What can hang from each mark
J_342: J_506
J_654: J_731
J_597: J_280 J_506
J_80: J_506
J_506: J_80 J_342 J_597 J_731
J_731: J_506 J_654
J_119: J_80

Every row comes from one small tree of marks. Brackets hold a mark, then the marks that hang from it, in the order of their numbers. Every link used is in the known rows. Which tree was each row made from?
Known rows
{J_342 {J_506 J_731}}: [-0.27 -1.02  6.34  0.10 -0.58  1.05  2.56 -0.70  1.28  4.29  1.67  0.38
  0.13 -0.18 -1.73 -3.85  0.94  1.61 -2.48  2.85 -2.31 -4.58  1.05 -2.58]
{J_654 {J_731 {J_506 J_80 J_597}}}: [ 0.75 -5.00  5.81 -0.45 -1.22  0.79  2.32 -2.73  2.16  2.03  1.12 -0.74
  1.76  1.32 -1.86 -4.19 -0.54 -1.02 -2.22  2.16 -1.93 -1.04  0.90 -2.29]
{J_597 J_280 {J_506 J_80 {J_731 J_654}}}: [-1.04  0.67  4.90  0.60 -3.04  0.00  2.73  0.59  1.82  2.03  3.32  0.19
  2.47 -1.16 -3.28 -4.24 -2.69  1.51 -1.28  2.63 -1.29  1.05  0.94 -3.56]
{J_506 J_80 J_342 {J_597 J_280}}: [-1.53  6.18  3.78 -0.46 -1.43 -0.23  2.23 -1.46  1.44  0.29  2.40  0.08
  1.51  1.49 -2.93 -5.45 -1.27 -1.85 -1.23  3.08 -2.38 -2.68  1.64 -4.63]
{J_506 J_80 J_342 J_597 {J_731 J_654}}: [-0.44  6.60  0.28  0.54 -2.05  0.43  0.70 -1.68  2.27  2.39  3.69 -1.38
  2.95 -1.41 -1.45 -5.68 -1.01 -2.22 -0.14  1.35 -2.18 -2.40  1.12 -2.16]
{J_597 {J_506 J_80 J_342 {J_731 J_654}}}: [-0.76  1.42  2.84  1.75 -1.36  0.16  1.67 -0.03  1.92  2.74  3.69 -0.04
  3.89 -3.67 -3.49 -4.30 -0.65  1.00  0.41  1.53 -1.68 -2.43  0.73 -1.75]
{J_119 {J_80 {J_506 J_597}}}: [ 0.40 -7.78  6.32  0.08 -1.08  1.92  1.74 -2.71  1.78  3.09  0.84  1.34
  0.30  1.98 -0.60 -5.63  2.27  1.24 -1.72  3.41 -1.69 -4.94  1.38 -2.72]
{J_654 {J_731 {J_506 J_80 J_342 J_597}}}: [ 0.42 -0.85  4.23  0.14 -0.49 -0.07  1.95 -2.81  2.07  1.37  2.47 -0.80
  2.64  0.56 -3.49 -4.04 -0.51 -1.04 -0.41  1.59 -2.01 -2.57  1.03 -1.49]
{J_731 {J_506 J_80 J_342} J_654}: [-0.30 -0.37  2.14  1.96 -0.98  0.75  2.21 -2.21  1.04  4.24  2.34 -0.22
  1.62 -2.09 -4.12 -5.37  1.06  0.29  0.38  2.22 -2.09 -4.47  2.04 -2.15]
{J_597 J_280 {J_506 J_80 J_342}}: [-1.91  0.95  6.34  0.69 -0.69 -0.57  3.30  0.02  1.13  0.75  2.56  1.34
  2.58 -0.64 -4.90 -4.12 -0.99  1.50 -0.65  3.28 -1.89 -2.83  1.35 -4.30]
{J_80 {J_506 J_597}}: [ 0.07 -6.43  5.76  0.04 -0.94  1.70  2.15 -2.10  1.14  3.07 -0.49  0.93
  1.91  0.65 -2.27 -5.39  1.89  2.99 -2.21  3.27 -2.55 -3.59  1.85 -4.00]
{J_597 J_280 {J_506 J_342}}: [-1.80  0.80  6.69  0.85 -0.35 -0.13  3.15 -0.59  1.08  0.85  1.20  2.11
  1.94 -0.79 -6.23 -4.48 -0.07  3.94 -1.10  3.68 -2.17 -2.58  1.94 -4.48]
{J_654 J_731}: [ 0.32 -2.21  7.72 -0.62 -0.96  1.98  2.73 -1.74  1.56  3.68  0.65  2.04
 -1.63 -1.33 -2.73 -4.89  1.25  1.73 -5.82  3.32 -2.83 -0.91  0.51 -4.09]
{J_119 {J_80 {J_506 J_342 J_597}}}: [ 0.00 -3.64  4.72  0.57 -0.33  1.02  1.46 -2.78  1.67  2.47  2.17  1.05
  1.06  1.13 -2.23 -5.54  2.26  1.11 -0.05  2.89 -1.83 -6.50  1.56 -1.95]
{J_119 {J_80 {J_506 J_731}}}: [ 0.69 -6.09  6.88  0.29 -0.40  1.76  1.83 -2.04  1.60  4.98  2.96  2.30
 -0.02 -0.42 -1.69 -4.17  1.36  1.56 -2.82  2.49 -1.63 -3.79  0.40 -2.53]
{J_342 {J_506 {J_731 J_654}}}: [-0.12  0.38  4.04  0.77 -2.19  1.22  2.34 -0.52  1.49  5.05  2.03 -0.68
 -0.50 -0.98 -1.84 -4.92  0.81  2.44 -1.68  2.86 -2.06 -3.80  1.43 -1.85]
{J_342 {J_506 J_80 J_597}}: [-0.64 -2.91  5.47 -0.17 -1.62  0.80  2.52 -0.80  1.42  2.38  0.81 -1.21
  0.92  2.35  0.63 -4.86  0.76 -1.44 -1.08  3.39 -2.16 -6.09  1.53 -2.71]
{J_731 {J_506 J_80} J_654}: [ 0.07 -4.72  3.70  1.50 -1.81  1.61  2.53 -2.03  1.12  4.98  1.04 -0.14
  0.73 -1.27 -2.48 -5.30  1.09  0.30 -1.25  2.81 -1.96 -3.00  1.99 -2.92]
{J_597 J_280 {J_506 J_80 J_342 J_731}}: [-1.58  3.46  5.55  0.47 -0.52 -0.96  2.61  0.26  1.59  0.73  4.18  0.92
  3.78 -1.31 -4.92 -3.23 -2.54  0.69 -0.51  2.09 -1.64 -1.29  0.73 -3.53]
{J_506 J_80 J_597}: [-0.54 -1.59  5.00 -0.35 -1.29  1.56  1.85 -1.71  1.67  2.22  0.23  0.26
  1.43  0.48  0.13 -5.57  0.78 -2.52 -2.97  3.06 -2.58 -3.13  1.20 -4.32]

Write each row's tree
[-1.19  1.97  5.44 -0.98 -2.22  0.60  2.54 -1.38  1.55  0.84  1.07  0.23
  0.81  2.19 -1.19 -5.51 -1.25 -1.83 -3.01  3.60 -2.27 -1.01  1.60 -5.43] => {J_506 J_80 {J_597 J_280}}
[-0.51  5.67  1.62  1.03 -1.59  0.83  1.40 -1.08  1.58  4.15  4.17 -0.01
  1.36 -3.36 -2.57 -5.16 -0.49 -1.17 -1.46  1.62 -2.33 -2.93  0.70 -2.67] => {J_506 J_80 J_342 {J_731 J_654}}
[-0.26  6.81  0.61  0.66 -1.69  0.96  0.60 -2.29  2.24  2.44  2.36 -0.77
  2.34 -1.64 -2.82 -6.11  0.21  0.37 -0.59  1.77 -2.44 -2.04  1.68 -2.29] => {J_506 J_342 J_597 {J_731 J_654}}
[-0.25  0.43  0.81  1.55 -1.55  0.48  1.48 -2.79  1.70  2.34  1.71 -1.68
  3.03 -0.41 -3.02 -5.72  0.49 -0.78  1.60  2.09 -1.96 -4.08  2.42 -1.68] => {J_731 {J_506 J_80 J_342 J_597} J_654}
[ 0.49 -2.86  3.91  0.90 -1.98  1.83  1.95 -1.22  1.23  5.71  2.15  0.86
  1.03 -2.45 -3.44 -4.99  0.80  4.08 -2.37  2.26 -2.19 -1.70  1.23 -3.01] => {J_80 {J_506 {J_731 J_654}}}
[-0.14  1.25  2.47  0.20 -3.22  0.56  1.68 -0.41  2.14  3.21  2.85 -2.73
  1.55  0.89  0.62 -4.93 -0.94 -1.19 -0.02  2.19 -1.62 -3.85  1.23 -1.22] => {J_342 {J_506 J_80 J_597 {J_731 J_654}}}
[-0.65 -2.97  6.15 -0.55 -1.82  0.81  2.86 -1.64  1.07  1.82  0.41  0.91
  1.32  2.45 -3.70 -5.35 -0.12  3.58 -2.22  3.78 -2.28 -1.75  2.16 -5.02] => {J_80 {J_506 {J_597 J_280}}}
[-0.69  5.87  2.39 -0.63 -3.73  0.40  1.67 -1.04  2.21  1.72  3.17 -1.22
  1.45  0.82 -1.24 -5.62 -2.97 -1.67 -1.88  2.44 -1.75  1.15  1.37 -3.92] => {J_506 J_80 {J_597 J_280} {J_731 J_654}}
[-0.41  6.04  1.94  1.15 -1.19  1.28  1.28 -1.80  1.64  4.19  2.90  0.72
  0.76 -3.52 -3.95 -5.61  0.67  1.51 -1.74  2.00 -2.59 -2.54  1.25 -2.83] => {J_506 J_342 {J_731 J_654}}
[-1.22  8.61  2.98 -0.78 -1.29 -0.60  1.61 -1.41  1.98  0.33  4.03 -0.38
  2.89  1.10 -2.79 -4.56 -2.86 -2.52 -1.10  1.91 -2.11 -1.20  1.01 -3.92] => {J_506 J_80 J_342 {J_597 J_280} J_731}
[-0.94  2.70  3.41  0.18 -0.50  0.64  1.54 -1.96  1.58  1.56  1.55 -0.01
  2.19 -0.27 -1.59 -5.57  0.73 -2.38 -1.30  2.52 -2.68 -4.74  1.39 -3.64] => {J_506 J_80 J_342 J_597}
[ 0.03  1.34  2.70  0.33 -2.80  1.06  1.59 -1.04  2.13  3.31  1.64 -2.01
  0.94  0.84 -0.65 -5.39  0.17  1.51 -0.36  2.63 -1.93 -3.44  1.80 -1.40] => {J_342 {J_506 J_597 {J_731 J_654}}}
[ 0.09  1.18  2.37  1.43 -1.22  0.92  1.68 -1.31  1.16  4.97  3.47  0.66
  1.82 -3.27 -5.02 -5.01  0.88  4.28 -0.62  1.79 -2.27 -3.24  1.33 -2.20] => {J_80 {J_506 J_342 {J_731 J_654}}}
[-0.19  0.27  3.74  0.69 -2.57  0.82  2.43  0.14  1.48  5.02  3.44 -1.24
  0.16 -0.79 -0.44 -4.46 -0.35 -0.23 -1.16  2.41 -1.76 -4.24  0.85 -1.73] => {J_342 {J_506 J_80 {J_731 J_654}}}
[ 0.76 -5.08  5.52 -0.21 -0.97  1.51  1.16 -2.57  2.24  3.19  2.42  0.87
  1.57  1.33 -0.58 -4.66  0.76  0.52 -1.61  2.23 -1.50 -3.44  0.79 -1.95] => {J_119 {J_80 {J_506 J_597 J_731}}}
[ 0.21  2.08  1.05  1.00 -1.68  0.67  0.92 -1.89  1.79  3.32  2.91 -0.72
  3.34 -1.44 -3.88 -5.46  0.24  3.19  0.50  1.50 -2.19 -2.87  1.64 -1.77] => {J_80 {J_506 J_342 J_597 {J_731 J_654}}}
[-0.09  1.49  3.19  0.47 -2.34  1.63  1.72 -0.93  1.67  4.84  2.81  0.11
  0.56 -2.74 -0.89 -5.18 -0.45 -1.19 -3.17  2.18 -2.19 -1.10  0.61 -3.41] => {J_506 J_80 {J_731 J_654}}
[ 0.31 -1.67  5.54  0.54  0.15  0.20  2.71 -2.20  1.41  3.16  3.05  0.47
  1.02 -1.26 -4.60 -3.62  0.09 -0.05 -1.70  1.93 -2.16 -3.07  0.69 -2.00] => {J_654 {J_731 {J_506 J_80 J_342}}}
[-0.30 -1.01  3.45  0.97  0.39  0.78  1.65 -3.71  1.48  1.82  0.00  0.05
  3.04  0.30 -4.29 -5.18  1.72  1.06  0.42  2.42 -2.48 -4.70  2.53 -2.64] => {J_731 {J_506 J_342 J_597}}
[ 0.70 -5.89  7.13  0.04 -0.61  1.05  2.99 -2.23  1.46  3.87  1.63  0.66
  0.32 -0.56 -2.87 -3.67  0.05  0.04 -3.36  2.39 -2.08 -1.48  0.60 -2.76] => {J_654 {J_731 {J_506 J_80}}}
[-0.83  4.50  4.56 -1.30 -2.08  0.25  1.95 -1.33  2.01  0.90  2.73 -0.09
  2.06  1.70 -1.05 -4.63 -2.76 -2.50 -2.75  2.43 -2.05  0.44  0.89 -4.67] => {J_506 J_80 {J_597 J_280} J_731}
[-0.68  4.56  3.24 -0.32 -3.78  0.04  2.28 -0.62  2.03  1.94  2.46 -1.97
  0.27  2.48 -1.98 -5.30 -1.83  2.02 -0.32  3.18 -1.59 -1.45  2.13 -2.42] => {J_342 {J_506 {J_597 J_280} {J_731 J_654}}}
[-0.96  1.35  4.62 -0.11 -1.04 -0.06  2.50 -1.74  1.01  1.13  1.61  0.72
  2.08  1.50 -5.32 -5.34 -0.20  3.46 -0.46  3.24 -2.38 -3.12  2.23 -4.25] => {J_80 {J_506 J_342 {J_597 J_280}}}
[-1.51  3.60  5.88  0.51 -0.21 -0.52  2.52 -0.41  1.59  0.79  2.86  1.69
  3.20 -1.30 -6.14 -3.64 -1.36  3.33 -0.83  2.50 -1.90 -0.97  1.25 -3.63] => {J_597 J_280 {J_506 J_342 J_731}}
[ 0.03  2.54  2.24  0.18 -2.52  1.85  0.91 -2.20  2.31  3.05  1.00 -0.49
  1.50 -0.82 -1.02 -6.12  0.14  0.40 -2.32  2.26 -2.29 -0.52  1.59 -3.04] => {J_506 J_597 {J_731 J_654}}
[-0.25 -4.45  6.72 -0.56 -1.98  1.01  2.48 -2.16  1.64  1.81  1.70  1.27
 -0.29  3.74 -2.09 -5.56  0.33  1.83 -1.79  3.93 -1.42 -3.00  1.71 -3.74] => {J_119 {J_80 {J_506 {J_597 J_280}}}}
[-0.60  5.23  2.53 -0.16 -0.36  0.28  0.92 -1.83  2.06  1.63  3.08 -0.39
  3.52 -0.78 -1.43 -4.65 -0.82 -3.07 -1.12  1.33 -2.43 -3.05  0.64 -2.86] => {J_506 J_80 J_342 J_597 J_731}
[-1.28  0.63  5.84 -0.82 -2.49 -0.21  3.23 -0.31  1.36  1.06  1.62 -1.21
  0.28  4.06 -0.72 -4.69 -1.19 -0.88 -1.09  3.93 -1.83 -4.13  1.79 -3.75] => {J_342 {J_506 J_80 {J_597 J_280}}}
[ 0.92 -3.64  3.26  0.52 -2.68  1.71  0.88 -2.31  2.47  3.97  2.91 -0.12
  0.95  0.71 -0.65 -5.69  0.70  1.31 -0.68  2.26 -1.22 -2.72  1.22 -1.24] => {J_119 {J_80 {J_506 J_597 {J_731 J_654}}}}
[-1.26 -0.64  7.15 -0.04 -1.32 -0.13  2.90  0.36  1.66  1.34  2.84  1.15
  3.03 -0.46 -3.27 -3.25 -2.57  0.65 -2.19  2.62 -1.57  0.29  0.57 -4.22] => {J_597 J_280 {J_506 J_80 J_731}}
[ 0.16 -3.72  2.43  1.06 -2.38  1.39  1.79 -2.67  1.81  3.14  0.42 -1.48
  2.23  0.44 -1.34 -5.77  0.45 -0.77 -0.06  2.55 -1.80 -2.56  2.29 -2.43] => {J_731 {J_506 J_80 J_597} J_654}
[-0.33 -0.36  4.75 -0.47 -1.47  0.26  1.87 -0.70  1.92  2.52  2.41 -1.66
  2.18  1.76  0.71 -3.87 -0.78 -2.14 -0.90  2.20 -1.92 -4.42  0.80 -2.01] => {J_342 {J_506 J_80 J_597 J_731}}
[-1.04  2.40  3.45  0.23 -0.83 -0.60  2.46 -2.48  1.38  0.34  2.16 -0.67
  3.05  2.14 -4.28 -4.64 -1.34 -1.04  0.79  2.55 -1.91 -3.01  2.36 -3.49] => {J_731 {J_506 J_80 J_342 {J_597 J_280}}}
